Known rows, with every way that one mark hangs from another:
(k_13 (k_781 k_831)): [-1.052 -1.068 -0.235 -2.382 -1.698 -0.789 -0.177  2.574 -3.394  0.343
 -0.275  1.071  2.548 -1.056  2.213 -1.935 -0.544  1.428 -3.571 -0.040
 -1.134 -1.118]
(k_195 (k_786 k_647)): [ 0.579 -2.723  1.561 -0.553 -0.655 -0.228  1.823  1.095 -4.322 -0.956
 -0.808  1.029  0.489  2.668  2.424 -1.170 -2.122  1.054 -1.371 -1.016
 -2.620  1.501]
(k_213 (k_13 (k_781 k_195 (k_786 k_647) (k_831 k_872)))): [-1.307 -0.344  0.262 -3.379 -4.641 -4.030 -0.207  1.398 -4.070  0.846
 -0.628  0.987  1.419 -0.755  2.229 -3.685 -0.501  4.849 -0.648 -0.482
 -2.544 -0.648]
(k_781 k_13 (k_195 k_786) k_647 (k_831 k_872)): [-0.237 -0.241  0.264 -3.416 -5.002 -4.060 -0.758 -3.062 -1.992 -0.657
 -1.536  0.553  3.363  0.277  1.306 -3.402  1.438  5.873  0.307  2.206
 -3.014 -2.354]
(k_786 k_647): [ 1.198 -1.475  1.196 -0.408 -1.629 -0.556  1.127  2.711 -3.313 -1.097
  0.850 -0.079  0.620  1.699  1.822 -1.109 -0.471 -0.173 -2.151  0.046
 -2.382  1.029]
(k_213 (k_13 (k_781 k_786))): [-1.691 -2.228  0.737 -0.629 -0.012 -1.973 -0.140  3.077 -4.007  1.615
 -2.544  0.406  0.057 -1.715  2.420 -2.925 -2.007  2.759 -1.939 -1.106
 -1.306  1.142]
(k_872 (k_831 (k_786 k_647 (k_781 k_195)))): [ 2.333 -2.830 -1.762 -1.576 -3.161  0.741  0.646 -0.225 -4.550 -2.224
  1.183  0.549  1.252  4.348  1.896 -1.318 -1.446  5.122  0.257  0.844
 -1.286 -1.677]
(k_831 k_786 k_872): [-0.992 -3.337 -0.883 -1.064 -3.085  0.873  1.236 -3.152 -5.172  2.278
  1.305  2.062  0.964  1.312  1.083 -0.603 -1.792  1.509 -2.494 -2.133
 -0.765  0.047]
(k_195 (k_786 k_647 k_781)): [ 2.227 -2.441  0.499 -0.142 -1.032 -0.481  2.312  0.555 -5.209 -1.637
 -0.659  1.382 -0.117  3.740  2.952 -1.747 -2.704  2.300 -0.299 -0.749
 -3.867  0.989]
(k_835 k_806 (k_831 k_872)): [ 0.159 -2.534 -0.558 -1.617 -1.757  2.733  1.294 -0.512 -4.840  1.433
  3.193 -0.400  1.665 -3.978 -0.950 -3.017 -2.201  1.689 -2.870 -0.416
 -1.150 -1.492]
(k_872 (k_831 (k_786 k_647 (k_781 k_13)))): [ 2.661 -2.242 -1.597 -1.015 -2.311  0.587  0.681 -0.155 -6.230 -1.540
 -0.965  0.657  0.868  3.748  2.955  0.059 -2.268  5.632  0.808  2.030
 -1.229 -1.807]
(k_835 k_806 (k_831 k_786 k_872)): [-0.771 -4.039 -0.809 -1.866 -2.523  3.353  1.675 -2.528 -5.798  1.161
  2.588  1.400  1.088 -3.515 -1.141 -2.079 -3.451  3.345 -2.093 -0.750
 -0.967 -1.870]
(k_872 (k_831 (k_786 (k_781 k_13 k_195 k_647)))): [ 1.770 -2.279 -1.792 -1.427 -2.636 -0.634 -0.696 -1.313 -3.487 -2.188
 -1.143 -0.282  1.766  2.697  1.506 -2.097 -0.663  6.908  0.909  2.918
 -1.084 -2.513]
(k_195 (k_786 k_647 (k_781 k_13 (k_831 k_872)))): [ 2.504 -0.614 -0.273 -1.798 -3.917 -1.987  1.712 -1.879 -6.189 -0.584
 -1.183  1.870  1.209  2.763  3.689 -1.291 -1.522  4.950  0.744  0.742
 -4.045 -1.301]
(k_13 (k_781 k_647 k_786 k_831)): [-1.280 -1.109 -1.094 -2.673 -2.359 -3.674 -0.639  0.947 -2.976 -0.872
 -2.293  1.343  2.224 -0.975  1.520 -3.773  0.378  3.896 -2.203  1.102
 -1.764 -1.127]
(k_195 (k_786 k_647 (k_781 k_831))): [ 2.341 -1.789 -0.036 -1.470 -2.186 -1.195  1.848  0.173 -4.540 -1.594
 -0.406  2.119  1.173  3.011  3.208 -1.325 -0.960  3.367 -0.263  0.409
 -3.662 -0.351]
(k_835 k_806 (k_831 (k_786 (k_781 k_13 k_195)) k_872)): [ 1.108 -2.850 -1.259 -1.823 -4.337  2.295  1.051 -3.086 -5.955 -0.820
  1.930  1.250  0.688 -3.180 -0.694 -3.720 -3.501  6.396  0.287  0.668
 -2.743 -3.777]
(k_786 k_647 (k_781 k_13 k_195 (k_831 k_872))): [ 3.234  1.064 -0.590 -2.375 -6.742 -2.959  0.353 -0.590 -4.012 -1.801
  1.329  0.655  1.636  1.635  2.570 -2.904  1.071  4.973  0.947  2.155
 -4.179 -2.863]
(k_835 k_806 k_831): [ 0.315 -3.163  0.190 -0.897 -0.118  2.934  0.689  1.920 -3.209 -0.481
  2.081 -0.583  1.296 -4.662 -0.928 -2.778 -1.866  1.660 -2.762  0.737
 -1.184 -1.436]
(k_835 (k_831 (k_786 (k_781 k_13 k_195 k_647)) k_872)): [ 0.677 -1.995 -1.183 -1.729 -4.230 -0.402  1.024 -3.496 -4.341 -0.287
  1.227  0.265  0.717 -0.026  0.485 -3.198 -2.097  7.245  0.472  1.851
 -3.147 -2.025]
(k_781 k_647 k_786 (k_831 k_872)): [ 0.109 -1.231 -2.157 -2.377 -4.319 -4.060 -0.354 -2.792 -2.775  0.834
 -0.154  1.236  2.708 -0.286  0.739 -3.210  2.637  3.748 -1.583  0.967
 -1.498 -1.107]

Rows:
[-2.948 -0.716  0.623 -3.806 -3.832 -3.881 -0.163 -0.102 -2.250  1.281
 -1.033  1.139  2.164 -0.682  1.062 -2.868 -0.799  5.253 -1.236  0.815
 -1.968 -0.485] -> (k_213 (k_13 (k_781 k_195 k_647 (k_831 k_786 k_872))))
[-0.971 -1.736 -1.273 -2.959 -4.329 -2.429  0.558 -3.522 -2.704  0.892
  0.480  2.075  2.765  0.809  0.541 -0.923  1.093  3.616 -1.869  1.171
 -1.226 -1.101] -> (k_781 k_647 (k_831 k_786 k_872))
[-1.825 -1.749  1.307 -2.254 -1.225 -2.193  0.171  1.348 -2.354 -1.631
 -2.016  0.140  1.512  1.221  1.202 -4.673 -2.482  2.959 -1.855 -0.476
 -2.887  0.285] -> (k_13 (k_781 (k_195 k_786) k_647))
[ 1.519 -2.844 -0.893 -2.293 -5.002  1.963  2.390 -2.327 -6.351 -1.627
  3.534  1.561  0.342 -1.242 -0.840 -3.534 -3.764  5.297  0.071 -0.031
 -3.447 -2.624] -> (k_835 k_806 (k_831 (k_786 k_647 (k_781 k_195)) k_872))
[-2.162 -1.459 -0.013 -3.735 -3.733 -2.789 -0.548  0.300 -1.799 -1.948
 -0.919  1.663  2.697 -0.124  0.734 -3.398 -0.367  4.598 -1.794  1.427
 -2.068 -1.766] -> (k_13 (k_781 k_195 k_647 (k_831 k_786)))
[ 0.429 -0.253 -1.522 -2.270 -4.939 -4.611 -1.110 -2.942 -3.524  0.297
 -2.175  0.760  2.588 -1.171  1.464 -2.932  2.394  5.595 -0.232  2.542
 -1.942 -2.252] -> (k_781 k_13 k_647 k_786 (k_831 k_872))
[ 0.386 -1.395  0.583 -2.163 -4.052 -1.281  0.098 -0.038 -3.793 -1.551
 -1.418  2.097  1.644  0.012  2.551  0.529  0.126  4.544 -0.127  2.689
 -2.120 -2.147] -> (k_781 k_13 (k_831 (k_786 k_647)))
[ 0.613 -0.529  0.404 -2.105 -3.925 -1.771 -2.002  1.116 -0.326 -1.599
 -0.210 -0.219  2.980 -1.952  1.730 -2.483  2.706  3.942 -0.791  2.521
 -1.800 -3.007] -> (k_781 k_13 k_195 k_831)
[ 1.371 -2.000 -0.655 -1.339 -1.336 -2.269  0.975 -1.009 -2.577 -1.173
 -1.429  1.394  1.738  1.938  2.218 -2.333  0.029  4.006 -0.739  1.362
 -3.019 -0.326] -> (k_195 (k_786 (k_781 k_647 k_831)))
[-1.764 -1.717  0.104 -1.984 -1.168 -2.711 -0.621  2.702 -3.288  1.511
 -2.274  1.072  1.319 -2.465  2.581 -2.439 -0.374  3.906 -1.879  0.099
 -1.155 -0.199] -> (k_213 (k_13 (k_781 k_786 k_831)))
[-1.923 -0.101  1.545 -3.004 -1.915 -4.251 -0.952  3.509 -0.096 -0.100
 -1.431 -0.544  2.255 -1.691  1.369 -3.418  0.467  3.827 -1.785  2.072
 -2.170 -0.243] -> (k_213 (k_13 (k_781 k_195 k_647 k_831)))
[-1.687 -2.437  1.013 -1.902 -1.134 -0.194  0.156  1.559 -3.456 -0.736
 -1.115  0.832  1.396  0.678  1.966 -3.859 -2.974  2.227 -2.242 -2.085
 -2.272 -0.058] -> (k_13 (k_781 (k_195 k_786)))
[-2.096 -0.391 -0.131 -3.275 -3.844 -5.230 -0.893  0.352 -2.182  1.133
 -1.550  0.383  1.966 -1.526  1.289 -4.493  0.352  5.520 -0.923  0.545
 -2.128 -0.676] -> (k_213 (k_13 (k_781 k_195 k_647 k_786 (k_831 k_872))))
[ 1.194 -0.135 -0.703 -2.941 -7.392 -3.759 -0.966 -1.869 -4.058 -1.213
 -0.297  1.018  2.159 -0.310  1.990 -3.532  2.172  6.039  0.950  1.153
 -3.096 -3.298] -> (k_781 k_13 k_195 (k_786 k_647) (k_831 k_872))
[ 0.851 -3.224 -0.939 -1.614 -1.716  1.408  0.735  0.349 -4.922 -0.494
  0.459  0.605  1.652  3.446  1.885  0.417 -1.678  3.348 -1.274  0.473
  0.132 -0.592] -> (k_872 (k_831 (k_786 k_647)))
[-1.426 -0.476 -1.517 -3.786 -5.236 -4.320 -0.853 -1.294 -3.134 -0.275
 -0.520  1.116  2.730 -0.434  0.831 -5.461  0.664  4.951 -1.593  0.060
 -2.342 -2.094] -> (k_13 (k_781 k_195 k_647 k_786 (k_831 k_872)))
[ 0.421 -2.794 -1.697 -1.391 -2.711  0.368  2.112 -3.396 -5.084  0.985
  1.909  0.920  0.444  0.559  0.460 -2.108 -2.564  5.193 -1.155  0.679
 -2.375 -0.486] -> (k_835 (k_831 (k_786 (k_781 k_647)) k_872))
[ 2.894  0.151 -1.174 -2.539 -6.170 -2.363  0.972 -0.481 -3.473 -1.330
  3.028  0.976  1.719  2.500  1.866 -3.072  1.311  3.351 -0.362  0.584
 -3.850 -1.891] -> (k_786 k_647 (k_781 k_195 (k_831 k_872)))
[-2.045 -0.498 -0.285 -2.826 -2.537 -4.823 -0.171  0.576 -3.737  2.209
 -2.141  0.787  1.709 -1.408  1.833 -3.219 -0.157  4.478 -1.535  0.523
 -1.714  0.129] -> (k_213 (k_13 (k_781 k_647 k_786 (k_831 k_872))))
[-1.349 -0.650 -1.731 -3.104 -3.914 -3.826 -0.179 -1.207 -4.463  0.902
 -1.256  1.545  2.440 -0.388  1.379 -3.973 -0.025  3.943 -2.283  0.029
 -1.793 -1.320] -> (k_13 (k_781 k_647 k_786 (k_831 k_872)))
[-2.278 -1.651 -0.987 -4.025 -5.166 -0.900 -0.019 -1.519 -4.078  0.732
  0.990  2.483  2.719  0.151  1.310 -2.762 -1.341  3.899 -2.377 -1.246
 -1.425 -2.455] -> (k_13 (k_781 k_195 (k_831 k_786 k_872)))
[ 0.995 -1.318 -1.612 -2.403 -5.316 -2.632  0.573 -1.667 -4.873  0.633
  0.878  1.904  1.921  0.761  1.907 -2.015  1.618  3.051 -1.251 -0.383
 -1.956 -1.251] -> (k_781 (k_786 k_647) (k_831 k_872))
[ 1.844 -2.265 -0.668 -1.707 -3.974  1.992  2.460 -2.368 -7.952 -0.987
  1.380  1.731 -0.058 -1.895  0.273 -2.197 -4.389  5.813  0.598  1.099
 -3.464 -2.854] -> (k_835 k_806 (k_831 (k_786 k_647 (k_781 k_13)) k_872))
[-1.844 -1.170 -0.549 -2.480 -2.416 -2.994 -0.186  0.852 -4.558  3.149
 -1.422  1.320  1.480 -1.869  2.498 -2.568 -0.740  4.015 -1.920 -0.919
 -1.091 -0.337] -> (k_213 (k_13 (k_781 k_786 (k_831 k_872))))
[ 0.916 -1.516 -0.945 -1.369 -5.227 -2.169  0.518 -4.068 -4.246 -0.845
 -0.409  1.226  0.619  2.047  1.074 -3.142 -1.294  5.676  0.726  0.930
 -3.219 -1.653] -> (k_831 (k_786 (k_781 k_13 k_195 k_647)) k_872)
[-1.222 -1.682 -0.093 -1.746 -2.572 -3.224 -0.865  1.329 -2.427 -2.002
 -1.762  0.117  1.140 -0.291  0.669 -5.810 -0.844  3.635 -1.625 -0.177
 -2.544 -0.405] -> (k_13 (k_781 k_195 k_647 k_786))
[ 1.009 -4.336 -0.894 -0.787 -1.266  3.395  1.632 -0.628 -4.990 -1.370
  1.688  1.480  0.191 -3.174 -0.517 -2.389 -3.596  4.362 -1.160  0.651
 -2.001 -2.043] -> (k_835 k_806 (k_831 (k_786 k_781)))
[ 0.304 -0.098 -1.313 -2.844 -6.486 -5.203 -1.920 -3.004 -1.890 -1.110
 -1.324  0.294  2.857 -1.223  0.743 -4.620  3.232  6.645  0.520  2.476
 -2.529 -3.163] -> (k_781 k_13 k_195 k_647 k_786 (k_831 k_872))
